Each row was made from one path, in order. Every step used is in the known rows, and no mark comes twice. Write each row's path.
(in the rows, 128 means zero)
Known rows:
livunel lefol: [144 113  95 119 113 127 174 129 105 134 138 157 174 133 127 127 104 118
 128  91 114 120  64 130 167 141 139 123 149 119 185 119 144 153 112 119
 109 112 135 127  87]
livunel bupil lotud: [114 134 126 143 150 112 110 128 138 140 110 164 132 134 109  49  91  49
  94  92 118 117  90 106  71 166 129 128 140 128 132 143 133 121 109 115
 165 118 115 168 143]
lefol ragute pafab: [107 103 130 129 177 148 123 134 126  47  98 152 119 118 116  90  98 103
  95 166 135 128 147 128 156 187 136  87 117 115  89 172  55 148 166 124
 137 135 124 132 112]
dedib laza bupil siza: [101 124 142 128 119 139 146 161 119 127 152 157 160 114 122 125 131  99
  81 150 125 158 132 120  80  92 143  92 131  96  73 159 146 136 154 127
 150 101 120 104 141]
kesipad bupil: [168 168 118 128 150 159 138 128 136 112 135 140 128 174 144 174 160  82
 105 117 132 139 146  96 102 121 146 104 165 154 170 142 108 130 130 146
 144 131 123 120 174]
zufo siza: [ 82 166 101  90 118 116 135 116  99 145 124 156 146 173  73 141 146 118
 102 138 118 146 152 127  98 123 112 152 167 141 132 117 136  92 138 154
 120 120 142 146 132]
laza bupil kavuk kesipad: [134 105 157 148 113 146 111 160 144  87 130 159 136 117 104 126 130 104
  96 121 138 140 125 119 117 121 116 100  88 136 142 141 165  82 199 140
 142 142 146 151 186]
lotud bupil: [134  89 142 117 104 123 134 132 143 121 118 125 116 108 139 142 172 142
  57  99 107 112 139  87 132 106  92  90 148 159 107 111 123 137 131  88
  99 105 107 109 112]
lika bupil pafab: [110 122 136 104 137 138 118 144 133 182 125 105 131 118 102  95 160 108
 104 152 148 140 117 123  66 125  98  97 103 150 112 159  82 132 116 171
 139 155 142 158 159]
livunel lefol ragute pafab bupil siza: [109 138 109 141 149 131 134 136 113 116 131 149 148 146  78 133 126  70
  78 129 126 135  86  97 127 152 151  71 122  88  76 179  98 120 131 129
 138  85 154 104  74]
kavuk kesipad bupil lotud: [120 153 130 157 167 160 131 142 178 128 115 162 123 141  97 107 120  50
 114  80 116 125 122 132  59 168 119  85 143 157 180 153 144  94 137 130
 159 121 134 175 197]
pafab bupil kavuk kesipad: [139 125 131 172 116 142  95 142 146 101 125 151 120 128  81 125 132  98
 103 113 142 119 117 102 119 132 114  87  91 135 131 144 153  69 182 141
 153 142 162 137 160]
kega bupil siza: [ 96 139 147 131 162 106 127 138 128 122 164 129 170 184 132 177 133  90
  63 132 125 178  85  88 114 131 152 110 126 106 120 144 106 129  95 118
 128  91 189 118 147]
bupil kesipad: [120 121  98 143 140 128  88 134 111 147 129 145 122 127 119 122 134 146
 138 148 137 147 142 160 133 145 153 118 142 118 150 173 152 150 125 145
 177 133 175 171 170]
bupil laza: [121  78 157 113 142 136 153 148 162 133 144 136 127 162  91 114 136  98
  95 128 131 149 114  85  99 146 119 142  96 144 150 144  94 128 141 157
 129 119 134 170 180]
livunel lefol guno: [154  94 104 129 127 135 166 126 135  93 127 156 176 150 123 116  98 145
 138  95 134 153  51 140 160 171 129  96 148 101 170 130  71 102 141 107
 118 130 167  76  96]
kavuk kesipad bupil ragute: [165 166 155 172 182 160 111 145 145  80 139 174 109 161 110 133 141  52
 115  96 135 140 110  78  93 155 122 107 147 129 188 170 122 100 166 158
 151 163 197 159 186]
dedib laza bupil: [148  99 134 124 100 143 171 148 105  88 116 164 130  62 122  88 116 118
  87 171 127 128 159 126  92  69 130 116 125 124  89 146 165 156 164 112
 159 133  73 105 149]
guno lefol ragute: [104 129 134  98 147 145 106 125 134  50  84 155 144 126 142  87  98 109
 127 132 106 147 154 144 168 176 126 121 117 131 105 169 114 104 128 105
 133 137 120  99 115]
lefol ragute lika bupil: [131  82 116 162 184 176 102 157 153 143  95 139 101 110 117 111 163 112
  55 129 123 154 145 127 175 160 119  90 104 145  93 178  82 117 145 141
 146 128 148  84  53]
guno lefol ragute lika: [115 108 109 151 166 177 117 161 163  40  76 163 125 117 130  97 133 112
  47 122  95 155 197 130 205 155 117 123  94 139  73 135 107 113 125 102
 165 126 119  87  47]
lika bupil livunel lefol ragute pafab: [110  98 110 118 177 162 144 146 121  86  98 172 138 118 103  87  95  89
  87 147 130 128 100 114 156 207 137  72 116 114 104 187  66 155 169 125
 138 129 145 140  88]
kega bupil kavuk: [135 134 167 158 143 107  77 121 111  84 158 114 145 180 113 151 123  78
  73 129 146 176  90  93  93 130 131 132  94 142 192 152 114 155 114 146
 194 139 195 143 213]
zufo siza bupil lika: [110 160  93 121 165 121 115 135 101 179 181 173 146 149  39 105 124  79
  72 160 160 175  97 148  84 160 138  91 160 136 146 132  76  67 103 155
 176  84 166 154 156]
lefol livunel bupil: [157  94 130 133 127 118 138 125 107  95  93 163 153 153 138  71 112  86
  84 148 134  93  89  72 151 154 163 135 140  89  71 107  98 119 133 126
 156 151 101 121 111]
zufo siza bupil: [ 94 151  79  91 146  87 130 121  86 160 147 175 146 172  70 120 120  63
  53 148 126 139 117  93 141 148 128 126 147 132 120 110 108 101 123 154
 126 103 168 123 139]
dedib laza: [113 122 101 161 114 155 135 137 127 116 134 166 128  89 138  73  98 135
 120 157 138 110 170 128  86 109 124  87 164 123  98 135 134 160 151 123
 183 162 109  91 141]
lika bupil kavuk: [133 125 152 162 143 139  60 137 123 168 148 112 120 148 104 122 151  93
 104 122 159 166 100 132  83 140 114  97  94 147 160 188 112 140 155 182
 188 147 180 131 185]
kavuk kesipad: [121 108 123 140 127 145 135 153 162 110 119 161 131 115 124 128 123 134
 120 118 127 114 134 119 152 140 118  98 118 130 118 116 148  69 176 120
 100 140 139 138 137]
laza bupil ragute: [160 132 183 146 155 127 127 143 106  77 127 157 106 108  91 100 126  70
 111 125 127 148  96 103  94 123 118 151 106 109 151 176 148 131 154 143
 148 142 165 163 158]
guno lefol: [123 150  96  93 142 125 157 143 151 120  84 143 146 118 158  92 124 133
 112 130 116 147 158 156 145 121 101 135  98 143  71 148 157 120 102 101
 128 128 110 121 152]
ragute bupil: [145 140 110 130 147 123 121 162 170  92 132 166 108 136 103 135 142  92
  44 120 131 156 191 100 169 116 116 146 146 139  84 117 109 113 129 111
 152 136 133 127 100]
bupil kega: [130 155 133 167 161 157 173 150 139 134 155 144 143 152 129 132 114  98
  78 124 127 165 116 105 126 135 113 112 111 101 143 170 121 123 118 133
 119 116 177 138 168]
kega bupil kesipad kavuk: [165 139  56 161 138 117 126 133  91  77 129 148 115 132 115 170 154 111
 156 145 124 183 113 101 175 142 181 117 168 133 159 203 118 149  80 102
 208 143 179 163 204]
pafab bupil ragute lefol: [199 155 123 173 152 155 142 113 167  55 105 165  98 107  70  61 120  93
 100 102 134 140 135  97 127 155 104 146 111 130 112 122 117 115 149 120
 158 113 197 142  96]
lika bupil siza zufo: [ 67 133 174 159 169 149 148 172 160 181 119 132 161 129  82 114 158 111
  96 174 125 137 111  85  62 155 126  32 126 123  98 191 144 112 120 137
 123  81 180 115 146]
ragute lika bupil siza: [ 94 118 118 158 175 156 113 171 157 189 143 133 139 148 122 148 174 104
  55 120 128 175 120 123 128 140 129  77 112 115  69 171 100 115 133 150
 140  96 171  97  85]

Which path is each row?
[138 122 131 199 180 165 113 167 155  73 116 158  99 123 102 108 149  93
  51 104 113 152 154 104 155 140 109 137 100 126 113 134 114 129 131 133
 179 138 170 130  71]	bupil ragute lika
[154 169 151 159 134 153  73 129 124 106 161 126 134 189 118 160 152  64
 104 109 151 164 128 104  65 128 132 105 127 155 201 163 113 144 149 179
 204 145 162 138 226]	kesipad bupil kavuk
[143 122 102  92  97 145 194 149 103 139 130 179 180 118 102 124 105  95
 108  94 104 121  51  98 128 139 138 131 121 114 163 128 181 145 136 111
 130 107 135 162  91]	laza bupil livunel lefol
[122  98 110 159 159 177 131 156 141  40 103 176 147 137 108 124 119  89
  30 103  89 150 132  86 202 172 140 124 107 128 134 123 104 129 119  99
 167 116 156 106  23]	kega bupil livunel lefol ragute lika
[ 76 132 191 142 143 141 173 173 143 129 116 141 171 117  77 117 147 105
  90 181 114 136 122  80  60 128 134  58 118 115  99 172 170 116 124 120
 122  70 150 128 156]	laza bupil siza zufo
[133 108 134 152 126 141 107 157 152  84 107 177 153 145 125  88 117  94
  86 121 141 122 116 101 138 153 121  98  95 123 102 131 143  72 183 135
 159 163 146 144 182]	guno lefol livunel bupil kavuk kesipad
[138  79 144 107 141 121 142 146 145 125 140 162 138 181 111  87 128  68
  53 126 136 141  97  32 104 143 136 154 114 134 126 138  79 125 139 149
 133 124 119 161 163]	livunel bupil laza
[113 116 135 106 133 150 123 120 106  57 122 176 173 151 111 121  79  80
 112 104 100 135  68  87 162 201 157 119 138 113 185 150 112 125 129 106
 138 125 165 125  77]	kega bupil livunel lefol ragute
[130  71 166 111 165 114 164 139 156 101 146 133 139 186  98 138 130  81
  48 140 130 167  89  52 108 141 128 151  89 150 171 144  81 140 107 136
 129 112 163 169 202]	kega bupil laza
[116 118 147  97  94 139 155 150 111 101 125 135 146  81 102  73 131 103
  92 176 136 132 152 117  40  76 107 112 109 136  96 135 124 153 134 144
 165 157  90 155 178]	dedib laza bupil pafab
[123 164  92 112 141 158 139 139 135 114  76 165 118 114  64  92 117  74
  84 138 118 108 118  71  93 168 123 103  78 120  42 176 138 107 148 108
 180 123 142 157 100]	guno lefol ragute pafab bupil livunel
[128 136  89 107 105 147 174 143 114 154 137 174 179 137 108 125 101 102
 124  82 107 116  51  99 132 162 137 124 132 115 172 122 164 142 126 117
 135 114 156 160  86]	bupil livunel lefol
[ 74 144 168 151 152 131 146 165 143 138 121 154 178 148  99  97 136  91
  80 169 120 126 110  43  65 149 144  56 144 110  90 160 143 112 112 121
 127  83 160 118 138]	livunel bupil siza zufo
[128 129 137 157 199 136 134 148 128  77 115 154 103 119 100  82 113  85
  92 152 147 133 120 114 116 169 115 101 108 110 100 181  77 162 160 143
 151 147 168 170 149]	bupil ragute pafab
[163 133  46 164 139 138 114 145 102 136 123 146  97 110 109 151 174 122
 178 141 133 177 121 129 168 150 169  95 167 137 136 229 116 139 108 128
 204 146 169 155 185]	lika bupil kesipad kavuk
[138 138 127 172 185 165 166 158 145 185 146 139 129 142 128 126 136  95
  62 130 138 175 102 111 125 143 105  89 104 111 132 206 106 120 125 149
 113 117 191 125 162]	lika bupil kega
[132 176 111 118 133 188 138 158 165 139 126 177 139 159 110 156 144  77
 100 102 121 123 126  59  71 157 132  97 127 142 132 135 153  87 173 132
 162 139 159 174 165]	kavuk kesipad bupil livunel
[166 148  40 163 130 129 115 156 117  81 131 168  97 121  99 158 166 105
 147 133 126 183 163 111 188 139 168 119 181 135 124 198 116 133 104 110
 219 151 162 164 175]	ragute bupil kesipad kavuk
[139  62 147 105 146 129 169 150 156 108 105 165 150 177 108  63 123  71
  58 143 131 128  97  57 121 161 132 149  95 122  89 138  83 118 136 146
 147 135 108 162 177]	guno lefol livunel bupil laza
[116 120 158 132 139 126 146 139 139 126 103 144 122  88  79  76 106  68
 108 110 109 133 107 160  62 136 115 128 103 137 145 158 169 127 126 114
 156 100 102 179 167]	laza bupil lotud
[139 120 163 156  98 141  95 144 101  88 149 142 134 110 103 100 121  89
  91 148 146 156 137 127  58  91 122 112 100 133 145 166 154 161 173 156
 214 149 127 128 207]	dedib laza bupil kavuk
[114 119 130 143 155 121 138 133 147 122  76 166 145 130 105  25  88  52
  98 108 114 105  88 130  89 184 127 124 119 115  96 141 136 114 107 113
 181 129 106 168 157]	guno lefol livunel bupil lotud
[ 62 144 178 154 152 142 154 167 155 144 125 136 171 135  86 118 142 112
 106 171 118 131 121  80  63 151 131  49 132 116 106 165 153 113 114 127
 126  80 170 125 150]	bupil siza zufo
[147  96 148 118 157 168 163 159 185 115 145 161 130 189 100 145 156  69
  74 114 135 148 130  58  93 146 126 110 117 163 175 149  91  99 167 164
 125 126 137 171 216]	kavuk kesipad bupil laza
[104 130 128 125 142 120 133 149 128 129 123 162 180 175 143 103 129  79
  74 134 127 139  93  93 126 151 156 106 131  78  39 138 108 107 123 129
 147 116 134 113 124]	guno lefol livunel bupil siza
[ 95 111 121 162 195 161 113 155 181 157  77 150 109 100  90  53 123  70
  76  95 106 149 126 170 106 188  97  93  95 155 112 191 126 112 115 122
 174 113 138 142 116]	guno lefol ragute lika bupil lotud
[108 118 119 103 131 150 116 125 103  81 128 188 168 143 100 103  75  68
 117 104 102 125  70  91 170 211 155 107 139 109 171 146 111 119 141 119
 138 122 162 120  72]	siza bupil livunel lefol ragute
[108 143 127 152 164 125 114 153 185 123 118 163 107 121  71  81 109  55
  75  88 114 144 150 139  95 161 104 131 134 145 125 141 134 112 112 112
 178 119 134 174 140]	ragute bupil lotud
[140 103 116 124 127 125 116 143  95 125 117 153 122 100 111 122 141 135
 114 163 132 155 143 158 128 114 155 129 124 117 139 184 175 154 138 137
 172 120 146 174 177]	laza bupil kesipad
[183  97 154 180 144 166 171 115 161  48  73 152 121 111  59  57 118 107
 128 141 133  99 108 137 151 187 126 128  95  95  84 107 109 109 155 138
 181 141 168 145 118]	pafab bupil ragute lefol livunel
[165  83 146 156 128 168 184 119 171  63  77 144 142 113  92  73 117 141
 132 149 130 104 130 159 166 183 131 124 103 104  80  80 106 117 155 130
 163 135 138 137 120]	ragute lefol livunel
[185 142 142 161 174 147 148 116 171  32 121 167 120 131 102  80 110  96
  79 108 132 169 125  88 136 163 110 158 115 136 144 111 101 133 132 108
 149 117 221 153 132]	kega bupil ragute lefol
[168 123 122 155 152 155 130 134 134 116 136 173 150 130  84  56 117  99
  85 154 167 148  90 135  98 172 155 100 152 111 105 116  66  80 118 130
 198 110 127 152 127]	ragute lefol livunel bupil lika
[187 118 127 158 158 152 136 119 177  35 111 178 138 146 113  59 101 124
 107 100 150 173  98 101 135 189 111 119 136 106 121 121  41  83 171 107
 148 139 205  91 112]	livunel bupil ragute lefol guno
[129  95  78 171 176 155  85 159 131 184 111 149 103 113 114 118 168 142
  82 148 138 164 152 161 156 150 140  95 123 133 119 200 132 148 130 156
 187 131 187 148 129]	ragute lika bupil kesipad
[130  96 135 126 137 143 182 136 150  93  57 134 154 119 122  79 121 135
 137 161 119 103 124 179 163 164 123 120  87 102  55 125 137 113 122 124
 160 152 107 129 155]	guno lefol livunel
[132  87 145 114 155 132 148 171 193 108 148 161 113 167  73 118 145  73
  35 123 133 167 159  67 129 138 110 155 110 153 119 138  81 117 142 144
 145 123 137 168 160]	ragute bupil laza
[123  98 151 158 110 144  95 155 162  99 135 153 129 126 114 135 148 119
  79  97 131 126 131  99 123 133  95  74 110 152 139 125 145  84 191 126
 131 141 156 140 173]	lotud bupil kavuk kesipad
[ 75 135 167 146 157 136 167 169 152 126  93 158 189 144 100  78 134  94
  81 181 116 119 112  62  80 160 139  54 126 101  59 162 150 106 108 116
 139  91 151 119 151]	guno lefol livunel bupil siza zufo
[134 128 141 162 145 154 177 153 150 128 148 142 134 138 138 140 146 107
  29 104 112 152 124  77 128 119  87  85 125 123 127 157 118 129 119 105
  98 100 162 124 156]	lotud bupil kega
[161 125  58 157 110 130 121 141 105  96 124 149 101 106 116 161 181 130
 154 122 115 162 137 104 171 134 157  90 182 146 135 195 124 145 103  97
 192 136 149 156 180]	lotud bupil kesipad kavuk
[112 111 124 124 149 155 121 161 148 166 116 111 124 113  99  95 173 107
  65 148 139 148 141 119  87 121  93  99  90 155  93 149  76 133 114 165
 155 150 141 147 123]	ragute lika bupil pafab
[194 134 147 150 147 160 158 129 165  41 112 174 113  95  92  63 118 100
  93 111 130 161 144 111 127 144 105 158 107 133 123 118 126 127 165 118
 146 113 179 156 124]	laza bupil ragute lefol
[183 127 141 158 146 160 142 124 184  52 115 168 107 106 104  71 135 115
  77  86 124 146 148  92 131 156  85 131 129 148 121 103 109 130 158 104
 136 110 189 146 111]	lotud bupil ragute lefol
[131 109 142 152 188 133 137 149 135  73 110 154  97 109 107  91 134  92
  58 137 137 124 126  93 118 158  97  82 119 124  90 172  76 165 162 122
 137 137 157 162 141]	lotud bupil ragute pafab
[153 129 170 163 149 140 130 147 106  71 130 175 108  88  96  73 112  73
 106 139 131 140 117 103  74 112 117 130 123 107 136 180 152 147 165 138
 177 157 156 144 164]	dedib laza bupil ragute
[115 113 140 155 150 122 127 127 140 125  91 163 139 133  95  38  89  50
 103 107 118  98  77 121  82 186 137 122 129 111 116 134 126 115 115 122
 181 130 112 171 147]	lefol livunel bupil lotud
[129 156 134 108 129 160 135 146 150 111 134 134 147 153 114 131 159  81
 100 134 140 132 146  90  59 118 113  88 133 159 148 127  93 106 135 162
 140 161 132 170 201]	kavuk kesipad bupil pafab
[122 139 130  92 113 113 114 134 109 121 129 136 154 146 126  73 130  80
  80 147 141 125 116  64  70 114 122 131 129 130  98 116  82 133 106 148
 147 158 113 162 147]	livunel bupil pafab
[151 129 118 140 156 143 129 143 123 132 127 169 157 133  97  59 118  97
  88 160 162 149  88 146  97 161 152 100 144 111  93 137  80  77 103 128
 196 118 112 150 145]	guno lefol livunel bupil lika
[ 73 151 106 124 164 101 122 125 126 170 129 170 134 146  47  70  94  34
  82 109 112 133  97 134  75 182 112 115 136 140 149 135 133 103 108 140
 160  96 158 172 168]	zufo siza bupil lotud
